What can hang from each mark:
K390: K180
K833: K390 K803
K534: K18 K633
K180: K390 K633
K596: K18 K633
K633: K44 K180 K596
K803: K44 K596
K44: K390 K803

Known rows, with every way that one mark hangs from another:
K833(K390): [ 1.971  3.337  0.201  3.053  5.492 -1.341 -3.719 -1.606  0.463  2.545
 -1.179 -0.416  0.033 -0.842 -2.191 -4.186  1.643 -5.598 -0.980  2.099
 -0.988 -1.849  3.497]
K596(K18 K633(K44 K180)): [ 1.503  3.383  1.567  0.656  5.932  0.945  1.152  0.310 -0.625  2.477
 -0.335  3.634 -1.725  2.302  1.245 -3.246  3.277 -3.153 -2.048  5.904
  0.669 -1.269 -0.058]
K534(K633(K44(K803) K596(K18))): [-1.190  4.243  1.442 -0.568  5.785 -1.382  2.438  0.003 -3.300  2.030
 -0.062  2.659 -0.648  0.577  0.481 -3.455 -1.441 -3.054 -3.181  4.378
 -1.256 -2.234  0.807]
K180(K390 K633): [-0.413  4.642 -1.086  3.589  1.876  2.465 -3.576 -1.249  1.421  3.674
 -1.905  1.120 -2.282 -0.345 -1.902 -4.206  2.117 -4.240 -0.754  2.328
 -3.032 -0.874  1.200]
K534(K633(K44)): [-1.316  3.654  1.561 -0.705  5.580  1.024 -0.171  0.931 -0.677  4.702
 -0.721  3.298 -1.536  1.163 -0.201 -2.491 -1.270 -2.750 -2.145  2.942
 -1.162 -3.139  2.080]
K633(K180 K596): [ 0.773  4.212  2.421 -2.393  2.506 -1.858 -1.679 -1.000 -5.043  1.559
 -0.314  0.233 -0.604  1.248 -3.164 -5.705  1.019 -1.249 -2.719  5.520
 -0.697 -0.371  2.181]
K596(K633(K44)): [ 0.051  3.892  0.933  1.381  6.033  0.986 -1.110  2.016  1.057  4.497
 -0.183  3.744 -1.553  1.665 -1.540 -2.023  2.378 -4.229 -2.416  3.258
 -0.405 -1.894  2.147]
K803(K596): [ 1.879  3.195  0.529  0.197  4.227 -2.489 -3.027  0.942  0.794  0.881
 -0.163  1.614  1.465 -0.127 -4.701 -2.033  0.506 -5.234  0.369  0.497
 -1.756 -0.341  1.980]
K833(K390 K803): [ 1.921  4.297 -0.130  4.006  5.513 -2.823 -4.442 -0.997  0.992  1.753
 -1.816 -1.308 -0.279 -0.828 -2.077 -3.843  1.330 -6.497 -1.761  0.993
 -2.949 -1.159  4.519]
K390(K180(K633)): [-0.778  3.513 -0.116  1.603  0.099  1.012 -1.344 -0.702  1.218  1.920
 -2.001 -0.112 -4.182 -0.106 -1.816 -2.787  0.999 -3.832  0.615  2.479
 -0.748 -1.050  2.396]
K833(K390(K180(K633)) K803(K44)): [-0.696  4.949 -0.753  3.818  2.929  0.208 -3.643 -1.101  2.748  0.905
 -2.072 -1.604 -1.512 -1.244  0.597 -1.761  1.890 -7.092 -0.708  0.588
 -2.781 -0.721  4.167]
K596(K18 K633(K44(K803) K180)): [ 0.637  3.870  1.755  0.869  5.794  0.195  2.065  0.051 -1.279  1.165
  0.139  3.145 -1.173  2.048  1.386 -2.934  2.460 -3.944 -2.195  5.045
  0.298 -1.306  0.170]
K633(K180(K390) K596): [ 0.563  4.659  1.819 -1.413  1.728 -0.056 -2.743 -1.544 -4.672  1.704
 -1.060  0.378 -1.254  0.299 -2.369 -6.642  1.494 -1.289 -3.501  6.612
 -1.092 -0.080  1.759]
K534(K18 K633(K44(K390 K803(K596)))): [-0.799  4.110  1.242 -1.170  5.362 -0.794  2.110 -0.993 -1.577  0.840
 -0.911  3.781  0.557 -0.747  2.350 -2.033 -4.010 -3.966 -2.294  2.156
 -1.205 -3.096  0.677]
K534(K18 K633(K180 K596)): [ 0.246  3.706  2.931 -3.508  3.344 -1.893  0.235 -3.232 -5.127  1.558
 -1.816  1.256 -1.500  1.049  1.717 -4.639 -2.451 -0.897 -2.250  4.710
 -0.780 -1.248  0.419]
K803(K596(K18 K633)): [ 2.963  2.895 -0.010  1.558  5.819 -2.655 -1.455  0.661  1.768  0.624
 -0.013  2.572  1.076  0.537 -2.454 -1.343  2.322 -6.576  0.426  1.725
 -0.435 -0.272 -0.404]
K44(K390(K180(K633(K596))) K803): [-1.442  4.861 -0.535  1.432 -0.012 -0.658  1.029 -1.083 -2.032 -0.234
 -0.269 -0.357 -1.369 -2.130 -1.954 -4.010 -1.202 -5.650 -2.002  3.341
  0.016 -2.812  1.784]
K596(K18 K633(K180)): [ 2.753  2.835  1.658  0.895  4.957 -0.769 -0.071 -0.965 -0.784  1.878
 -0.440  2.026 -1.324  1.751 -0.066 -3.458  2.790 -4.346 -0.715  4.746
  1.055 -1.028 -0.497]
K534(K18): [ 3.475  2.928  2.348  0.961  4.079 -1.879 -0.758 -2.230 -0.145  0.792
 -1.406  1.770 -0.471 -0.972 -1.501 -3.305 -1.346 -3.447  0.235  1.663
 -1.303 -0.251  2.103]
K803(K44): [ 1.656  3.581  2.468  0.494  4.747  0.286 -1.661  0.545  0.986  1.816
  0.976  2.279  2.054 -0.894 -2.930 -1.375 -0.161 -5.366  0.142  0.523
 -1.026 -0.577  2.731]

Rows:
[-0.324  4.359  1.122 -0.091  3.864 -2.708 -1.375  0.272 -0.935 -0.183
  0.479  0.988  1.224  1.012 -2.743 -1.735  0.603 -6.203 -0.768  0.646
 -1.472 -0.807  1.693]
K44(K803(K596(K633(K180))))
[-0.434  3.884  0.307  1.123  4.267  1.979 -0.053  1.804  0.809  3.846
 -0.375  3.609 -2.350  0.330 -0.584 -2.446  1.552 -4.661 -2.977  4.747
  1.450 -3.073  1.862]
K596(K633(K44(K390(K180))))
[-2.056  4.450 -0.363  0.559  0.703  1.433 -0.132  0.322 -0.400  2.241
 -1.827  0.906 -4.231  0.484 -1.134 -3.401  1.639 -2.130 -1.708  4.675
 -1.204 -0.806  2.590]
K390(K180(K633(K44 K596)))
[-1.081  4.018 -0.229  0.851 -0.117  0.077 -1.078 -0.814 -0.472  1.629
 -1.847 -0.422 -4.001 -0.047 -2.254 -3.588  1.277 -3.185 -0.638  3.775
 -0.883 -0.581  2.243]
K390(K180(K633(K596)))
[-0.062  4.340  1.669 -1.528  3.780  2.300  0.122  0.655 -2.872  2.832
 -0.104  3.062 -0.605  0.586 -0.762 -4.992  0.441 -1.387 -3.542  6.027
  0.368 -3.172  2.370]
K633(K44(K390) K180)
[-1.577  4.489  1.543 -1.781  3.415 -0.745  3.324 -1.758 -3.849  0.559
 -1.328  2.705 -1.722 -1.177  2.927 -3.733 -4.062 -2.439 -3.841  4.953
 -0.251 -2.896  1.105]
K534(K18 K633(K44(K390(K180) K803) K596))
[ 1.761  4.360 -0.886  3.256  5.676 -3.831 -5.191 -0.276  1.599  0.476
 -1.657 -1.037  1.167 -0.675 -2.650 -2.650  1.691 -7.258 -1.152 -0.008
 -3.594 -0.554  3.963]
K833(K390 K803(K596))
[-1.407  5.377 -1.157  1.239  3.370  1.414 -0.307  0.752 -1.573  3.823
 -0.426  2.398 -1.020  0.354 -2.034 -4.363  1.870 -2.634 -3.340  4.671
 -2.083 -2.455  1.399]
K180(K633(K44(K390) K596))
[-0.758  4.963  2.339 -2.834  3.712  0.218 -0.296  0.692 -4.976  2.417
 -0.283  2.272 -1.077  1.944 -1.639 -5.489  1.640  0.348 -4.351  6.942
 -1.188 -0.772  2.709]
K633(K44 K180 K596)
[ 0.705  3.553 -0.496  1.562  2.355 -2.075  1.376 -0.255  0.099 -2.171
  0.274  1.222  0.457 -2.154 -0.945 -1.962 -0.584 -8.048 -0.777  2.714
  1.644 -2.336  0.184]
K44(K390(K180) K803(K596(K18 K633)))
[-0.092  4.918 -1.225  1.963  3.967  1.018  1.078  0.052 -1.363  2.798
 -0.436  2.648 -0.918  0.088 -1.012 -4.634  2.165 -2.955 -2.796  5.352
 -1.594 -2.084  0.133]
K180(K633(K44(K390) K596(K18)))
[-0.055  4.026  0.697  0.826  1.969  2.341 -0.563  0.128  1.154  1.437
  0.278  1.750  0.408 -2.151 -1.180 -1.776 -0.410 -5.818 -0.271  1.978
  0.446 -2.203  1.847]
K803(K44(K390(K180(K633))))
[-0.457  5.415  1.681 -0.463  3.519  0.439  1.642 -1.147 -5.217 -0.388
 -0.314  2.055 -0.848  0.287  0.841 -6.387  1.436 -1.043 -4.645  7.884
 -1.443 -0.001  1.028]
K633(K44(K803) K180(K390) K596(K18))
[ 1.968  3.279 -0.072  1.361  6.590 -1.237 -0.545  1.726  1.783  1.151
 -0.040  3.810  0.665  0.978 -1.381 -1.208  2.602 -5.587 -0.653  2.641
 -0.743 -0.553 -0.091]
K803(K596(K18 K633(K44)))
[ 0.866  4.294  0.094  0.854  3.421 -2.770 -0.468  0.185 -1.052 -0.906
  1.096  1.200  2.964 -2.223 -4.019 -2.818 -1.848 -7.241 -1.218  0.724
 -0.646 -2.612  1.727]
K44(K390 K803(K596))
[-0.922  4.991 -1.513  2.556  3.959  0.652  1.025  0.452  0.499  1.211
 -0.125  2.602  0.413 -0.172 -0.900 -2.585  1.153 -5.002 -1.316  2.125
 -2.373 -2.303  0.530]
K180(K633(K44(K390 K803(K596(K18)))))
